What can hang from each mark:
q_169: q_450
q_351: q_191 q_571
q_450: q_957
q_269: q_351 q_378
q_191: q_378
q_957: q_269 q_450 q_571
q_378: q_191 q_269 q_450

Known rows, with every way that one mark hangs from another:
q_191(q_378(q_450(q_957(q_571)))): [ 0.35  2.11 -0.17  1.08  0.68  1.08  0.17 -1.00  0.85 -1.15  0.60 -2.20
  1.20 -0.12  0.43  1.53 -0.58  2.15  3.75 -0.45 -0.48  0.07]
q_269(q_351(q_191 q_571) q_378): [-0.11 -0.52 -2.49 -1.68  0.71  0.72 -0.37  0.41  2.38 -0.96  0.12  0.19
 -1.26 -0.99  0.11  0.48 -1.91 -1.61  3.12 -0.87  0.00 -0.35]
q_450(q_957(q_269)): [-0.89  0.30 -1.17  0.03  1.85 -0.80  1.22 -1.41  0.60 -0.78 -0.40 -0.79
 -1.41  0.35  0.32 -0.71 -1.20  0.83  1.38 -1.19 -0.02 -0.83]
q_169(q_450(q_957(q_269(q_378)))): [-0.01  0.79 -0.71 -1.48  2.55  0.09  1.91 -2.22  0.51 -0.79 -0.78 -0.08
 -0.70  0.20  1.11 -0.47 -1.67  0.92  2.41  0.10  1.21 -0.72]
q_191(q_378(q_269(q_351(q_571)) q_450)): [-2.20  1.06  1.11 -1.22 -0.13  0.06  1.30  1.93  0.83 -1.87  0.80 -0.51
 -0.30  0.42  0.04  0.53 -3.13  1.64  5.51 -1.73  0.00  1.02]
q_351(q_191 q_571): [-0.22 -0.09 -2.61  0.09  0.35 -0.62 -0.21  0.26  0.83 -1.02  0.26 -0.47
 -0.57 -0.22 -0.33  0.05 -0.73 -1.46  0.97 -1.06  0.11 -0.65]
q_957(q_269 q_450 q_571): [-1.06 -0.84 -0.47  0.17  1.55  0.68  1.28 -0.30  0.80 -0.39 -0.57 -1.07
  0.44  2.11 -0.66  0.76 -0.73  0.23  2.60  0.07  0.77 -2.01]
q_351(q_191(q_378(q_269 q_450)) q_571): [-1.22  1.20 -0.21 -0.69 -0.24 -0.63  0.78  1.08  0.63 -2.55  0.25 -0.99
  0.03  1.02 -0.34  0.08 -1.73  0.52  4.50 -1.85  0.64  0.76]
q_351(q_191(q_378(q_269)) q_571): [-0.98  0.75 -0.93 -1.51  0.22 -0.67  1.22  1.10  0.14 -2.17  0.37 -0.55
 -0.34  0.95 -0.11  0.17 -1.92 -0.61  2.44 -2.23  0.26  0.75]
q_269(q_351(q_191(q_378(q_450)) q_571)): [-0.72  0.63 -1.09 -0.13 -0.79  0.08  0.52  0.90  1.14 -2.00  0.85 -0.83
 -0.42  0.43  0.90  1.76 -2.06  0.20  4.64 -1.58 -0.59 -0.37]
q_269(q_351(q_571) q_378(q_191 q_450)): [-0.64  0.24 -0.67 -0.34  1.39  0.65 -1.25  1.90  2.85 -2.20  0.03 -0.64
  0.14 -0.54  0.80 -0.61 -1.05  0.21  5.65  0.99 -0.31 -0.42]
q_269(q_351(q_191 q_571)): [-0.85 -0.43 -2.71 -0.75  0.02  0.37  0.12  0.15  1.22 -1.06  0.56 -0.30
 -1.22 -0.38 -0.26  1.02 -1.73 -1.14  1.98 -1.46 -0.60 -1.05]
q_191(q_378(q_450)): [ 0.15  1.05  1.60  0.57 -0.59 -0.20  0.44  0.79 -0.07 -1.07  0.20 -0.57
  0.80  0.78  1.05  0.93 -0.32  1.32  2.84 -0.18  0.05  0.66]
q_957(q_269 q_450): [-1.67 -0.92  0.15  0.06  1.20 -0.51  1.84  0.29  0.19 -0.48 -0.45 -0.43
 -0.40  1.81  0.16  0.01 -0.97  0.33  2.40 -0.18  0.94 -1.62]
q_169(q_450): [-0.14  0.39  0.25 -0.63  0.07  0.53  1.26 -0.91 -1.04 -0.07  0.10  0.10
  0.61  0.37  0.50  0.69 -0.22  0.66 -0.04  0.84  0.62 -0.56]
q_269(q_351(q_571)): [-1.18 -0.24 -1.25 -0.47  0.45  0.04  0.23  0.85  1.05 -0.62  0.84 -0.08
 -0.85 -0.89 -0.04  0.25 -2.00 -0.42  2.05 -0.94 -0.73 -0.23]
q_351(q_191(q_378(q_450))): [ 0.52  0.96  0.10  0.04 -1.04 -0.02  0.34 -0.03  0.09 -1.60  0.10 -0.73
  0.49  1.29  0.93  1.62  0.02  0.68  2.70 -0.65  0.12  0.01]
q_957(q_269(q_351(q_191(q_378))) q_571): [ 0.26 -0.37 -1.53 -1.49  0.11  1.25  1.63 -0.91  0.77 -1.57 -0.27 -0.72
 -0.39  2.91  0.82  2.91 -1.75 -0.18  2.33 -1.64 -0.91 -1.26]
q_450(q_957(q_269(q_378(q_191)) q_571)): [ 0.49  0.50 -2.06 -0.56  3.65  0.97 -0.37 -1.07  2.56 -1.93 -1.29 -1.58
  0.16  0.87  0.47 -0.72 -0.23  0.20  3.04  0.47 -0.18 -1.25]
q_169(q_450(q_957(q_269))): [-0.88  0.71 -0.99 -0.50  1.98 -0.22  2.41 -2.54 -0.48 -0.79 -0.36 -0.69
 -0.67  0.82  0.82  0.03 -1.56  1.48  1.37 -0.35  0.62 -1.35]
q_378(q_191): [-0.03  0.16 -0.39  0.19  0.99  0.00 -0.61  0.67  0.37 -1.29 -0.31 -0.47
  0.56  0.84  0.55 -0.41  1.08 -0.07  0.46  0.86 -0.56 -0.76]
q_269(q_351(q_571) q_378(q_191)): [-0.39 -0.24 -1.46 -1.09  1.86  0.56 -0.80  1.83  2.41 -1.84  0.12 -0.16
 -0.21 -0.63  0.78 -0.45 -1.10 -1.04  3.61  0.52 -0.64 -0.33]
q_450(q_957(q_269 q_571)): [-0.35  0.36 -1.80  0.30  2.09  0.41  0.77 -2.02  1.14 -0.62 -0.64 -1.68
 -0.31  0.65 -0.24  0.11 -0.96  0.72  1.44 -0.97 -0.37 -1.17]
q_269(q_378(q_191 q_450(q_957))): [ 0.22  1.40 -0.46  0.29  2.06  0.73 -1.28 -0.24  2.11 -1.89 -0.37 -1.44
  0.34 -0.91  0.69 -1.08  0.60  1.41  4.46  1.02  0.06 -0.41]

Rows:
[-2.62  0.56 -0.02 -0.83  0.77  0.32 -0.08  1.94  1.78 -2.73  0.32 -0.87
  0.04  0.49 -0.60 -0.80 -1.47  1.47  5.33 -0.30 -0.29 -0.42] => q_378(q_191 q_269(q_351(q_571)) q_450)
[-0.73  1.36 -0.65  1.25  1.32  0.31 -0.69 -0.40  1.31 -1.98  0.06 -1.87
  0.41 -0.17  0.49 -0.58  0.83  2.01  3.37  0.67 -0.48 -1.12] => q_378(q_191 q_450(q_957))
[ 0.59  1.95 -1.51  0.56  0.03  1.19  0.07 -1.82  1.05 -1.59  0.36 -2.44
  0.86  0.40  0.32  2.21 -0.19  1.44  3.65 -1.04 -0.31 -0.73] => q_351(q_191(q_378(q_450(q_957(q_571)))))
[-0.11  1.59 -1.29  1.36  1.67  1.38 -1.10 -1.01  1.77 -1.83 -0.08 -2.68
  1.40  0.08 -0.22  0.13  1.10  1.97  3.43  1.06 -0.61 -1.44] => q_378(q_191 q_450(q_957(q_571)))
[ 0.22 -0.06 -0.66 -1.52 -0.59  1.63 -0.59 -0.59  2.08 -0.74 -0.25 -0.02
 -0.48 -0.26  0.23  0.88 -0.77  0.29  4.18 -0.16  0.50 -0.57] => q_269(q_351(q_191) q_378(q_450))
[-1.47 -1.45 -1.96 -1.07  0.75  1.79  1.64 -1.19  1.47 -0.76 -0.35 -1.01
 -0.46  2.44 -0.60  2.37 -1.39 -0.04  3.68 -0.90  0.29 -3.15] => q_957(q_269(q_351(q_191)) q_450 q_571)
[-0.66  0.08 -0.37 -0.56  0.63  0.70 -0.72  1.13  2.58 -0.90  0.25 -0.17
 -0.49 -1.50  0.15 -0.31 -2.18  0.19  5.26 -0.02  0.24  0.32] => q_269(q_351(q_571) q_378(q_450))
[-0.17  0.99 -1.03  0.72 -0.18 -0.90  0.11  0.92  0.75 -2.18  0.60 -1.05
  0.21  0.58  0.61  0.93 -1.02 -0.15  3.71 -1.10  0.10  0.09] => q_351(q_191(q_378(q_450)) q_571)
[-2.20  0.16 -1.07 -1.35 -0.46  0.66  0.44  0.43  1.57 -1.81  0.34 -0.65
 -0.98  0.16 -1.15  0.04 -2.33  0.83  4.66 -1.89  0.49 -0.26] => q_378(q_269(q_351(q_191 q_571)) q_450)
[-0.54  1.15 -0.57 -0.58  1.59  1.52 -0.84 -0.28  2.71 -1.78  0.01 -1.29
 -0.22 -1.07  0.95 -0.07 -0.48  1.76  5.54  0.73 -0.48 -0.80] => q_269(q_351 q_378(q_191 q_450(q_957)))
[-0.01 -0.19  0.38 -0.14  2.06 -0.29 -0.54  0.58  1.96 -2.20 -1.54 -0.48
  0.22  1.84  0.94 -1.52  0.23  0.55  4.04  1.26  0.61 -0.77] => q_957(q_269(q_378(q_191 q_450)))
[-2.41 -1.44 -2.48 -0.82  1.19 -0.10  1.92  0.28  1.53 -1.52  0.06 -0.60
 -1.70  1.49 -0.07  0.94 -2.64 -0.74  4.37 -1.66  0.35 -2.74] => q_957(q_269(q_351(q_191 q_571)) q_450)
[-0.85  2.40  0.68 -0.38  0.69  1.27  0.79 -0.83  0.80 -1.39  0.32 -2.18
  1.00  0.45 -0.54  0.63 -1.33  2.85  4.47 -1.26  0.24  0.74] => q_191(q_378(q_269 q_450(q_957(q_571))))
[-0.93 -0.96 -0.17 -0.72  2.75  0.06  0.66  1.08  1.58 -1.71 -1.27 -0.42
  0.17  2.15  0.88 -0.91 -0.04 -0.23  4.09  1.22  1.00 -1.70] => q_957(q_269(q_378(q_191)) q_450)
[-1.58  0.48 -1.15 -1.43  1.38  0.61  2.86 -2.49 -0.08 -0.84  0.04 -0.39
 -1.36  0.64  1.05  1.00 -2.50  1.86  2.24 -0.78  0.04 -1.73] => q_169(q_450(q_957(q_269(q_351))))
[ 0.66 -0.40 -1.36 -2.28 -0.14  1.52 -0.28 -0.63  1.60 -0.25 -0.15  0.50
 -0.88 -0.27  0.44  1.08 -0.89 -0.84  2.16 -0.53 -0.02 -0.57] => q_269(q_351(q_191) q_378)
[-2.31  0.06 -0.72 -1.54  1.27  0.44  0.44  1.79  1.21 -2.23  0.30 -0.49
 -0.43  0.46 -0.46 -0.85 -1.60  0.30  3.09 -0.60 -0.61 -0.45] => q_378(q_191 q_269(q_351(q_571)))
[-0.39 -0.08 -1.69 -1.03  0.08  0.84 -0.82  0.39  2.84 -1.37  0.17 -0.38
 -0.78 -0.97 -0.05  0.36 -1.82 -0.49  5.24 -0.69  0.51 -0.36] => q_269(q_351(q_191 q_571) q_378(q_450))
[-1.41 -0.27 -0.73 -2.82 -0.83  1.32  0.97 -0.64  0.40 -0.81  0.04  0.09
 -1.15  0.83 -0.94  0.86 -1.34  0.47  1.80 -1.72  0.19 -0.51] => q_378(q_269(q_351(q_191)))
[-1.40  1.74 -0.06 -0.23  0.78  1.58  0.01 -1.50  1.35 -0.91  0.02 -2.05
  0.55 -0.34 -1.89 -0.22 -0.68  2.73  3.80 -0.77  0.56 -0.02] => q_378(q_269 q_450(q_957(q_571)))
[-2.02 -0.18 -1.82 -2.32 -0.02  0.41  0.71  0.39  1.09 -1.25  0.47 -0.19
 -1.40  0.01 -1.09  0.23 -2.37 -0.36  2.80 -2.16  0.15 -0.30] => q_378(q_269(q_351(q_191 q_571)))
[-0.28  0.74 -1.66 -0.36  2.25  0.84  1.92 -2.97  0.04 -0.82 -0.51 -1.44
  0.20  0.99  0.09  0.79 -1.28  1.34  1.33  0.02  0.45 -1.68] => q_169(q_450(q_957(q_269 q_571)))
[-2.54  0.35  0.37 -1.06  0.01  0.33  0.55  1.26  1.34 -1.17  0.48 -0.48
 -0.71 -0.40 -1.19 -0.62 -2.59  1.48  4.73 -1.33  0.38  0.25] => q_378(q_269(q_351(q_571)) q_450)
[ 0.06  1.56 -1.62 -0.15  1.42  1.72  1.02 -2.78  0.00 -0.26  0.42 -1.49
  0.91 -0.42 -0.29  1.29 -0.35  1.46  0.85  0.50  0.32 -1.31] => q_169(q_450(q_957(q_571)))
[-0.14  0.59  0.04 -0.81 -1.45  0.95  0.79 -0.09  0.55 -1.38  0.67 -0.58
 -0.19  1.13  1.18  2.58 -0.98  0.97  3.80 -1.07 -0.42 -0.43] => q_269(q_351(q_191(q_378(q_450))))
[ 0.28 -0.88 -0.70 -1.84  1.53  1.68  0.27 -0.66  2.25 -0.35 -1.10  0.03
 -0.36  1.00  0.12  0.88 -1.79 -0.23  2.84 -0.22  0.04 -0.57] => q_957(q_269(q_351 q_378) q_571)
[-1.45  0.77  1.32 -0.46  0.48  0.27 -0.18  0.91  0.51 -2.17 -0.57 -0.91
  0.75  1.40 -0.60 -1.19  0.52  1.86  3.30  0.58  0.47 -0.13] => q_378(q_191 q_269 q_450)
[-1.86 -1.19 -0.67 -0.77  1.10  1.65  1.75 -0.45  1.38 -0.24 -0.19 -0.94
 -0.13  1.96 -0.42  1.75 -1.73  0.60  3.60 -0.34  0.16 -2.39] => q_957(q_269(q_351) q_450 q_571)
[-1.88  0.60  0.40 -1.97  0.16  0.00  1.63  1.82  0.36 -1.62  0.94 -0.03
 -0.56  0.34  0.13  0.65 -3.19  0.48  3.58 -2.05 -0.39  1.10] => q_191(q_378(q_269(q_351(q_571))))
[-2.24 -1.24  0.04 -0.95  0.78  0.47  2.20  0.10  0.76 -0.34 -0.15 -0.14
 -0.98  1.69  0.29  0.99 -2.10  0.71  3.38 -0.66  0.27 -2.05] => q_957(q_269(q_351) q_450)
[-0.22 -1.00 -0.12 -1.95  1.27  0.51  0.80 -0.14  1.53 -0.45 -0.86  0.74
 -1.34  0.62  0.80  0.02 -2.08 -0.21  2.59 -0.44  0.24 -0.23] => q_957(q_269(q_351 q_378))
[-0.13  0.04 -1.70 -1.57  2.39  1.73  0.53 -1.83  2.55 -0.44 -0.59 -0.99
 -0.96 -0.11  0.18  0.58 -2.20  0.53  3.75 -0.95 -0.31 -0.87] => q_450(q_957(q_269(q_351 q_378) q_571))
[-0.98  0.17 -1.93 -0.65  1.68  1.26  1.24 -2.04  1.59 -0.73 -0.12 -1.44
 -0.90  0.55 -0.24  1.02 -1.99  1.22  2.50 -1.30 -0.94 -1.59] => q_450(q_957(q_269(q_351) q_571))
